(in the rows, 128 means zero)
Known rows, with every step that occurs:
pefit-donir: [152 130 136 136  98 124 132 152 123 130 124 133 128 134 111 154 156 182
 120 140 148 135 126 117 149 116]
feti-sakan-pefit: [141  95  98 141 136 118  78 121 105 134 156 139 137 158  98 186 144 153
 139 146 149 150 100  80 134 136]
baze-sakan-pefit-donir-feti: [121  75  83 101 161 119 111 132 113 137 167 121 127 128 139 175 192 207
 133 116 174 136 128  77 137 107]
donir-feti-sakan-baze-rofi: [108  97  78 111 152  92  54 117  89 100 143 105 159 137  91 188 187 195
 165 115 166 112 136  73 124 145]
pefit-sakan-feti: [ 91 118  89  85 145  78 100 137 125  87 175  63 125 166 135 177 135 172
 142 128 145  86 128 104 148 104]
pokala-feti-sakan-baze: [112 124  96 112 133 116  78 123  96 124 150 130 145 169  98 220 176 173
 139 128 154 114  79 111 123 131]
rofi-baze-sakan-pefit: [143  45  43 125 168 107  99 129  71 181 148 172 168 120 133 192 194 149
 169 120 170 201  98  66 103 127]
rofi-baze: [133 104  81 139 110 111 104 151  95 129 113 158 153 135 120 187 150 156
 146 135 134 172 109 105 138 131]
donir-feti: [ 98 125 112 112 126 117  99 125 122  84 150 103 119 142 118 167 146 179
 116 133 136 111 145 104 169 122]
pefit-sakan-lovod-pokala-feti-donir: [123 106 104 104 131 104 152 106 100  97 185 138 134 156 161 181 176 165
 115 104 175  81 119 121 128 149]
pefit-sakan-lovod-pokala-feti: [124 100 100  82 163  91 136 111  82 102 197 120 132 147 157 182 144 137
 125  88 174  74 119 106 136 131]
lovod-sakan-baze: [128  87  94  98 124 107  87 139  67 148 134 129 154 145 109 167 209 178
 156 113 169 145 111  81 115 143]
rofi-baze-sakan-feti: [102  67  75 105 159  81  89 139  99 110 142 114 136 135 148 182 165 181
 167 115 165 139 118  90 127 112]
donir-feti-sakan: [ 97 120 132 128 126 114  73 128 137  66 148  93 107 163 108 183 133 185
 114 143 132  98 129 107 156 126]
baze-rofi: [144 104 101 123 132  92 101 103  92 114 121 121 149 105  94 139 167 148
 163 119 166 146 165  89 137 129]
sakan-feti: [106 125 118 112 128  94  95 129 119  83 148  93 116 157 120 161 124 176
 136 135 143  99 135 105 166 118]
baze-sakan-feti-donir: [102  97 113 125 125  99 114 116 128  94 145 113 121 149 138 158 191 198
 137 137 169 116 137 112 132 128]
baze-sakan-lovod-pokala-feti-donir: [130  81 119 117 142 109 148  92  94 109 171 160 133 132 160 165 199 165
 118 103 193 102 128 110 118 153]
rofi-baze-sakan: [131  65  78 131 146 103 105 139  89 150 124 153 156 116 133 175 189 157
 159 121 162 184 114  94 106 119]
lovod-pokala: [136 124 147 136 121 112 109 132  92 127 128 144 137 129 120 143 121 141
 133 140 141 121 145  94 154 127]
rofi-baze-sakan-pefit-donir: [160  54  60 123 148 115 119 151  89 185 139 170 158 119 139 188 199 185
 161 119 176 188  97  77 104 115]
pefit-donir-feti-sakan-lovod: [131  86 129 127 133 113 101 138 130  63 186 107 104 166 131 176 139 206
  93 115 160  75 116 104 145 163]
sakan-feti-donir: [108 133 117 130  97 105 113 122 132  76 138 115 114 164 126 164 160 197
 125 150 149 107 135 123 158 139]
pefit-donir-feti-sakan-baze: [107 118 106 122 125 124  73 157 118 113 150 114 136 170 105 207 173 225
 124 138 144 102  97  99 132 137]
sakan-pefit-donir-feti: [124 106  90 105 133 127 111 139 118 121 162 122 123 143 130 182 162 207
 121 127 155 122 126  85 163 118]
baze-sakan-lovod-pokala-feti: [133  71 118  96 174 100 133  97  76 115 184 143 131 124 156 164 163 138
 129  84 193  97 129  96 125 136]

Rows:
[109 120 138 127 114 119  88 145 148  74 141  93 104 161 115 182 145 213
 109 139 137  91 123 112 154 116] -> pefit-donir-feti-sakan
[122  57  50 102 160 117 106 148 104 146 155 140 142 127 151 202 195 214
 144 109 170 155 109  73 128 112] -> rofi-baze-sakan-pefit-donir-feti
[139  89  86 110 154  97 129 131 100 107 203 109 139 158 135 163 150 143
 121 109 163 108 115 102 126 159] -> pefit-sakan-lovod
[103  79  81 124 124  94 108 132 116 101 133 133 135 145 153 181 195 204
 149 132 166 140 121 110 121 133] -> rofi-baze-sakan-feti-donir
[ 94 120  98 119 137 118  60 140 107 105 154 113 140 170  99 208 165 200
 129 139 140 107 103  93 135 146] -> donir-feti-sakan-baze
[133  54  87  96 174  96 128 114  62 123 170 163 145 121 169 190 167 144
 143  79 188 117 111  93 116 143] -> rofi-baze-sakan-lovod-pokala-feti
[113 122 148 122 129 106  95 112 110  92 141 124 118 151 123 189 128 149
 128 125 152  89 114 111 145 114] -> lovod-pokala-feti-sakan
[118 140 115 121  93 125 140 101 121  99 131 142 125 149 124 182 188 171
 119 133 161 126 121 138 147 130] -> pokala-feti-donir
[162  70 103  99 121 112 120 137  92 157 136 135 133 132 124 158 195 188
 146 111 182 158 116  76 130 120] -> lovod-sakan-pefit-donir
[119 130 132 103 132 111 126 108  89 117 137 136 127 129 131 176 141 139
 133 114 159 103 131 110 157 109] -> lovod-pokala-feti
[125 119 109 141 122 119  67 141 100 131 141 136 154 167  82 196 164 174
 140 148 140 131  90  97 118 149] -> feti-sakan-baze
[135  91 119 118 141 104 111 104 106  70 187 122 116 166 123 188 141 155
 108 104 169  87  99 116 134 158] -> pokala-feti-sakan-lovod
[136  86 151 129 140 108 101 142 110  76 176 124 110 153 145 161 119 197
 103 113 156  61 130  89 150 161] -> pefit-donir-feti-sakan-lovod-pokala
[152  95 137 137 139 106 120 126  78 113 170 156 134 138 134 138 118 139
 121 118 160 102 138  85 145 167] -> sakan-lovod-pokala
[152  39  73 129 163  98 117 132  75 125 171 162 151 125 145 170 178 155
 140  99 179 158 112  89 100 165] -> rofi-baze-sakan-lovod
[117 123  65 106 141 109  97 152  87 156 165 116 171 161 108 197 184 164
 149 132 146 134  97  95 112 132] -> pefit-sakan-baze
[158 101 111 142 121 123 103 145 120 144 147 141 130 153 104 182 154 185
 132 144 158 142  97  89 134 123] -> feti-sakan-pefit-donir
[114 124 132 119 120 112  97 107 125  85 143 109 114 158 107 196 145 157
 123 128 150 107 105 126 143 113] -> pokala-feti-sakan
[137 103  74 117 142  98  84 117  65 145 128 137 175 115  86 165 194 163
 176 116 170 152 141  76 119 145] -> sakan-baze-rofi
[159  70  90 125 149 120 124 136 101 177 151 148 143 122 124 162 195 179
 146 126 180 169 114  78 115 109] -> baze-sakan-pefit-donir
[134  96  87 129 143  91  64 118  78 128 130 125 168 131  78 180 187 171
 171 124 167 136 128  80 110 149] -> feti-sakan-baze-rofi
